Known rows, with every step that occurs
V, X, T, W, R: [-26.0  22.3  54.7  42.5 -30.2  -1.2 -20.6 -26.5  62.6 -60.9  42.0  66.7
   0.7  14.5  11.3   5.0  22.9 -11.8  47.9   9.1  40.8  32.7  21.2 -23.5]
V, J: [ 27.9 -16.2  21.6 -59.2 -14.2 -41.4  20.1  14.0  22.6  34.0  28.0 -11.2
 -12.0  -7.0   3.4  47.5 -15.3 -12.6  16.2  34.2  10.3  23.0  39.0  -9.2]
A, T, W, V: [ 12.8 -17.1   3.1  -3.9 -34.5  16.7  -6.9  12.2 -10.9   0.7  44.3  31.8
   8.0   4.5 -29.8  -2.7  32.8  -2.2 -26.7  30.1  31.9  -1.3  26.4  36.1]
X, T, N: [-39.1   4.4  -5.5 -19.5 -34.0  36.4  11.9 -34.3  38.7   5.1  21.3  13.0
   6.5  27.8   3.4  -8.9  12.5   1.1   8.1  10.4  73.6   5.0  -5.9 -24.4]
N, T, X, V, W: [-36.3  16.7  26.2  -4.3   3.1 -33.5  -3.6  51.2 -38.6  11.9  45.8   9.3
  31.1  54.9  60.4  -0.4  17.3  12.7 -19.9  18.7 -19.8   4.8 -21.7   2.0]
R, W, T, N: [ 18.2 -12.1  40.7   3.6 -58.5  29.6  18.4  -3.6   9.0 -10.8 -52.0   7.1
   2.2 -26.8 -29.8  33.3   3.1  -4.7  25.1  36.1  16.2 -24.4 -29.0 -19.4]
V, W, T, N: [-46.8 -14.4   4.6 -10.4 -68.3  13.5  -5.7 -20.8 -34.4  13.8 -24.1   7.9
  24.9  34.4  11.5  -2.4 -13.1  17.2 -18.9  58.8  54.7 -37.1  -9.0 -12.1]
W, R, N, T, A: [ 49.8 -17.2  33.1  -3.4 -14.5   0.9  -3.6  13.5 -27.6   5.8 -42.7 -75.0
  34.9 -10.9  16.7  -6.2  -7.3   1.9  22.0  29.5   2.3  -0.4 -15.0 -12.3]
W, R, N, T, X, V, J: [ 32.7  23.5  43.7 -18.3 -16.1 -18.6   5.2   7.2 -19.5  13.1 -15.8 -60.5
  -3.1 -13.7  30.4  31.5   2.8  11.0  51.5  20.2 -33.3   4.9  20.0  -8.6]
A, T, N: [ 22.2 -22.6  -8.6 -21.5 -59.8  19.0  11.0 -20.9 -16.4   9.7  31.9 -11.3
 -13.4  -4.6 -11.2  18.0  16.7   7.1 -32.4  28.6  45.1  -0.2  16.0  39.0]
W, R, N, T: [ 45.8  -2.4  33.7  -2.4 -20.8  -2.8   8.6  -1.1  -7.2  13.2 -39.6 -56.6
  29.9 -14.3   2.2 -14.1  -2.7   0.9  22.3  24.5   1.1  -9.2  -9.7  -1.5]
N, R: [ 32.2  14.6   1.8 -14.3   4.0 -56.3  31.7  33.6  26.0  20.5  33.9 -15.4
  31.4 -10.8 -10.1 -38.5 -11.2  -9.9   9.0   6.2  29.2  13.7 -10.9 -21.3]
A, T, X, V, W, R, N: [  1.4 -10.6  16.1  -5.8 -28.6  13.0 -17.4  -7.4 -51.9  -0.5  40.1 -45.3
  -6.1   6.5  30.7  23.1  26.9  50.7  24.3  14.3  -7.2  -3.7  39.3  20.6]
X, V, W, R, N: [ 21.7  18.0  29.7 -14.9 -25.5  -8.3  -2.3   2.2 -27.8  12.8  25.5  -7.5
   2.4  15.9  30.2   6.3  -5.7  50.5  51.9  56.8  23.2  -6.8  52.5 -35.9]
V, W, R, N: [ 13.7 -15.3  22.6  -9.7 -26.6  -2.0 -12.6 -22.9 -16.9  26.3 -24.8 -44.6
  36.0  12.0   3.7 -25.8 -10.9  31.4  27.6  50.3  41.9 -38.5  21.6 -14.6]
X, V: [ 27.0   5.6  30.2 -31.2 -16.3 -20.9  21.3  33.7  -1.5   4.7  72.0  30.5
  -6.8  13.5  31.1  23.1   6.0  24.5  26.0  40.5  17.6  33.4  37.7 -36.2]
R, N, T, X, V, J: [  4.6  13.4  30.2 -35.0  -0.2 -20.0  21.8  22.9 -12.3  21.4  -1.2 -38.2
   8.8 -18.5  40.9  34.9  16.0  32.8  30.0  12.2 -40.6   2.5  -2.4 -10.0]
T, X, V, J: [ -7.2   6.3  39.7 -47.4  -3.4 -32.4   8.1  31.2  -7.9  15.1  73.0  -7.3
 -21.3  16.8  50.1  57.3  20.3  15.8  36.3  11.1 -18.1  33.2  41.9 -26.8]
N, T, W: [ -5.7  19.6  27.4  11.3 -19.9  -9.6  -3.6  33.4   4.5  -1.3  11.2  41.7
  34.1  25.2 -12.3 -23.3  19.3 -23.3 -32.1  38.4  -6.5  -0.1 -25.8   6.4]
W, V, X, T: [-26.1 -12.3  23.7  -5.7   3.8 -27.7  20.6  20.4  44.2 -12.2  57.5  61.4
  29.0  22.1  41.2   2.8  14.4  -8.9   7.5  -6.1  72.3  24.8   1.3 -12.3]
A, T, X: [ -2.4 -42.5  11.1 -17.2 -21.2   3.7  -4.8  10.0 -24.5   2.3  56.5 -30.9
   6.1  11.6  18.4  16.4  34.1  12.9 -21.5  -7.3   4.0  12.5   8.4  34.8]
N, T: [  5.9  -8.8  19.4 -10.4  -3.3 -32.2  18.2  43.8  -3.4  14.4  15.4   8.7
  40.5  26.4  19.1 -14.5   1.8 -18.0 -39.2  22.0   2.3  10.4 -36.3  13.2]
R, W: [ 48.2 -24.8  47.4  -5.1  -7.6  -4.9  17.6  23.5  36.0   2.6  -2.5   5.6
  16.9 -22.5 -29.0  10.3  11.0  -0.9  31.7  25.7  14.5  -8.7 -10.4 -17.3]
T, X: [-17.2 -28.5  35.0 -27.9  -3.4 -12.7   3.8  19.0  -0.8  13.6  46.2 -23.8
  27.3  24.0  32.3   1.4  29.9   4.5  -1.9  -3.8  11.6   7.6  -5.6 -14.4]

Rows
[ 14.7  16.8  28.5 -11.7 -23.8 -20.3  -7.8  14.4 -28.5  10.3  48.6  14.2
  -0.2  36.5  32.0   5.0 -10.1  30.4  35.1  60.7  30.4   3.7  52.4 -29.5] => X, V, W, R
[-19.7  -8.8  20.0 -14.6 -33.3  -4.1 -13.0  36.6 -59.8  -6.8  31.7  16.9
  10.1  41.1  52.6  29.0 -16.1  41.6  20.1  63.3  19.1  15.8  20.8 -49.0] => X, V, W, T, A
[ 14.3  15.1  20.2 -22.5 -10.9  -5.6  16.7  16.6   8.7  26.1 -30.8  -3.6
  26.7 -25.6 -10.1   4.2  14.3   7.8   9.4  33.1 -10.9 -19.4  -4.2   1.3] => R, N, T, W, V, J
[ 21.3 -11.2  19.8 -20.0  -7.3  -6.2  27.1  15.1   1.7  18.0 -26.3 -31.8
  42.3 -19.9  12.8 -13.0   8.7  23.0   1.5  20.4  -5.1 -11.8 -30.3  -3.7] => R, N, T
[ 37.2   1.5  20.7  15.1  -5.7 -27.4  14.2  50.0   3.9 -12.0 -28.3 -29.8
  30.0 -32.3 -18.9  -3.6 -19.1 -10.9  39.6  11.3   1.2   5.2 -44.0 -40.9] => N, R, W, T, A
[-20.6  24.8  53.6  38.2 -31.1   9.8 -15.4 -39.1  62.4 -58.5  18.1  46.9
   2.7  -6.9   8.1   6.7  24.9   5.7  65.1   6.9  33.7  21.4  20.5 -28.7] => V, X, T, W, R, N
[ 24.2 -46.7  47.2   5.8 -25.7  20.6  -1.2  37.2 -11.8 -23.2 -44.1 -15.6
  22.7 -15.9  -6.9  35.2  -4.7  -0.8  30.7  32.6  -0.6   1.0 -37.4 -37.1] => R, W, T, A
[  9.5   1.9  40.8  13.5 -10.5  -1.8  22.9   9.7  55.7 -14.4   7.4  55.1
   8.1 -17.1  -2.9  21.9  20.9  -8.2  35.8   6.6  59.0  -7.8 -13.7 -11.1] => R, W, V, X, T, N
[ 43.2  34.2   8.7  -4.1 -32.5 -15.6  34.4   0.5  33.2  18.4  -8.6  -9.4
   1.0 -33.8 -37.2 -12.2   1.0  -9.6  21.0  22.7  44.9 -20.9 -17.2 -17.7] => T, N, R, W
[-10.3  13.4   1.4  -9.5 -67.8   0.7  25.7  -4.9 -11.2  -0.1 -28.1  -6.1
   9.7  -7.5  -5.0   2.3 -13.7  -9.8  -3.7  24.6  35.3  -6.2 -28.7 -21.5] => W, T, N, R
[ 51.9  18.1  13.5  -1.9  20.9 -51.8  39.1  54.3  37.2  23.4   7.5  -1.6
  34.9 -31.0 -30.1 -29.1  -5.3 -15.6  29.3   1.8  29.8  -9.4 -24.2 -18.6] => N, R, W, V
[ 36.9  38.6  17.9   8.2 -28.5 -36.6  36.6  10.6  41.4   4.8   7.5  23.4
   3.0 -37.0 -17.6  -2.6   4.6 -15.7  22.4  12.2  59.9 -14.4 -14.2  -9.3] => T, N, R, W, V, X
[-14.0  -3.4  27.1   1.7 -14.5  -7.3 -18.9  -8.0 -34.3  25.5 -26.7 -52.9
  45.8  28.0  23.8 -28.2   1.4  23.4  12.8  31.9  12.7 -41.4  -3.7   0.1] => V, W, R, N, T, X
[ 34.9  16.1  48.0   8.1 -45.1  29.3 -16.8 -24.7  16.8  -6.0 -23.6  -8.4
  10.8 -17.1 -43.3 -20.0  23.1   2.2  44.3  46.3  15.9 -18.0  30.2 -24.3] => T, W, R, N
[ 44.8 -25.0  36.6 -15.1   6.8 -11.0  28.3  43.2  28.3  19.4  -0.4  18.2
  30.0 -15.0 -21.6   4.3  11.5  -7.0  18.0  19.8  36.7 -18.1 -13.5 -10.4] => R, W, V
[-29.9 -38.3   5.6 -18.8   5.2  23.4 -12.5  14.5  10.7  -9.3  31.2 -16.2
  31.2  38.3  32.7  -2.9   1.5   3.9  15.7   6.7  52.9  38.7 -13.2 -45.8] => X, T, A
[ -0.5   8.5  21.5 -22.9 -17.2 -24.4   1.4  25.0 -19.7  15.2  65.6  33.3
   5.6  36.6  35.3   7.4  -2.5  41.8  20.3  57.6  30.0   8.1  43.3 -33.6] => X, V, W
[ 43.7   8.4 -10.4   2.0 -43.1  -1.2  20.3  -6.4   2.1   5.2  14.8 -18.8
 -13.3 -35.7 -38.3   4.7   9.8   0.6  -2.4  15.3  30.4 -10.1  -0.9  33.3] => A, T, N, R, W
[ 20.1  40.4  31.6   1.5  -6.7 -46.2  23.9  42.9  12.4  -2.7  -0.7 -13.6
  -9.3 -34.8  -6.6  33.8 -11.8  -2.6  67.8   3.0 -34.5  10.1  -8.3 -36.5] => N, R, W, T, X, V, J
[ 26.6  15.1  45.9  12.0 -43.3  15.2 -23.8 -11.1  14.1 -10.9   7.9  16.5
   7.9  11.0 -40.6 -21.1  18.8 -20.5  22.6  48.3  24.4  -2.8  31.0 -17.4] => T, W, R
[-28.2  33.3  19.7  21.6 -26.4 -25.4  15.2 -21.4  64.7 -37.0  47.4  48.8
   1.2  -1.8  25.6   2.8   7.1  -5.1  33.1  -6.6  62.8  30.5  -2.7 -21.5] => V, X, T, N, R
[ 12.8  16.0  28.0  16.1  -6.6 -31.1  21.7  35.7  17.9  -6.4 -18.6 -22.5
  26.8 -27.0 -17.2  -7.0  -1.5  -8.5  41.4  -9.3 -12.7  -6.3 -43.0 -28.4] => N, R, W, T, X
[ 45.2  40.4   1.9 -26.1 -24.9 -33.0  40.7  10.8  32.9  37.8  -8.1  -8.2
  -7.8 -40.0 -33.8   9.5  -8.9 -22.1  23.7  22.8  47.2 -19.6   0.4  -8.3] => T, N, R, W, V, J
[-23.9  -8.7  28.0  -8.1   6.0 -28.9   5.9  46.1 -16.9  11.8  26.0 -11.0
  43.1  37.2  41.3  -9.5  21.8 -14.1 -34.9  -2.1 -16.9   7.5 -45.7  14.4] => N, T, X
[ 42.1   7.5 -17.3  -3.3 -36.7  -4.5  27.1   6.5  -2.7  16.0  17.3 -13.0
  -4.3 -30.4 -32.8   1.0  10.0  -4.3 -12.6  12.1  44.5 -16.3  -2.5  38.6] => A, T, N, R, W, V
[ 12.0  25.5  36.2  23.3 -26.7  -7.4 -15.5  22.5  -3.6  -7.3  -4.3  21.0
  28.7  24.8 -16.9 -26.1  14.1 -34.3 -17.6  40.2  -7.2  -1.6 -16.7  10.8] => N, T, W, R
[-17.2  41.0 -13.4 -18.2  -8.3  -0.9  29.2 -11.9  57.3  20.2   1.8   5.1
  -4.3  -8.1 -17.9   0.9  -4.0 -16.3  39.6  -2.4  60.5  -3.6  -5.8 -22.6] => X, T, N, R, W, V, J
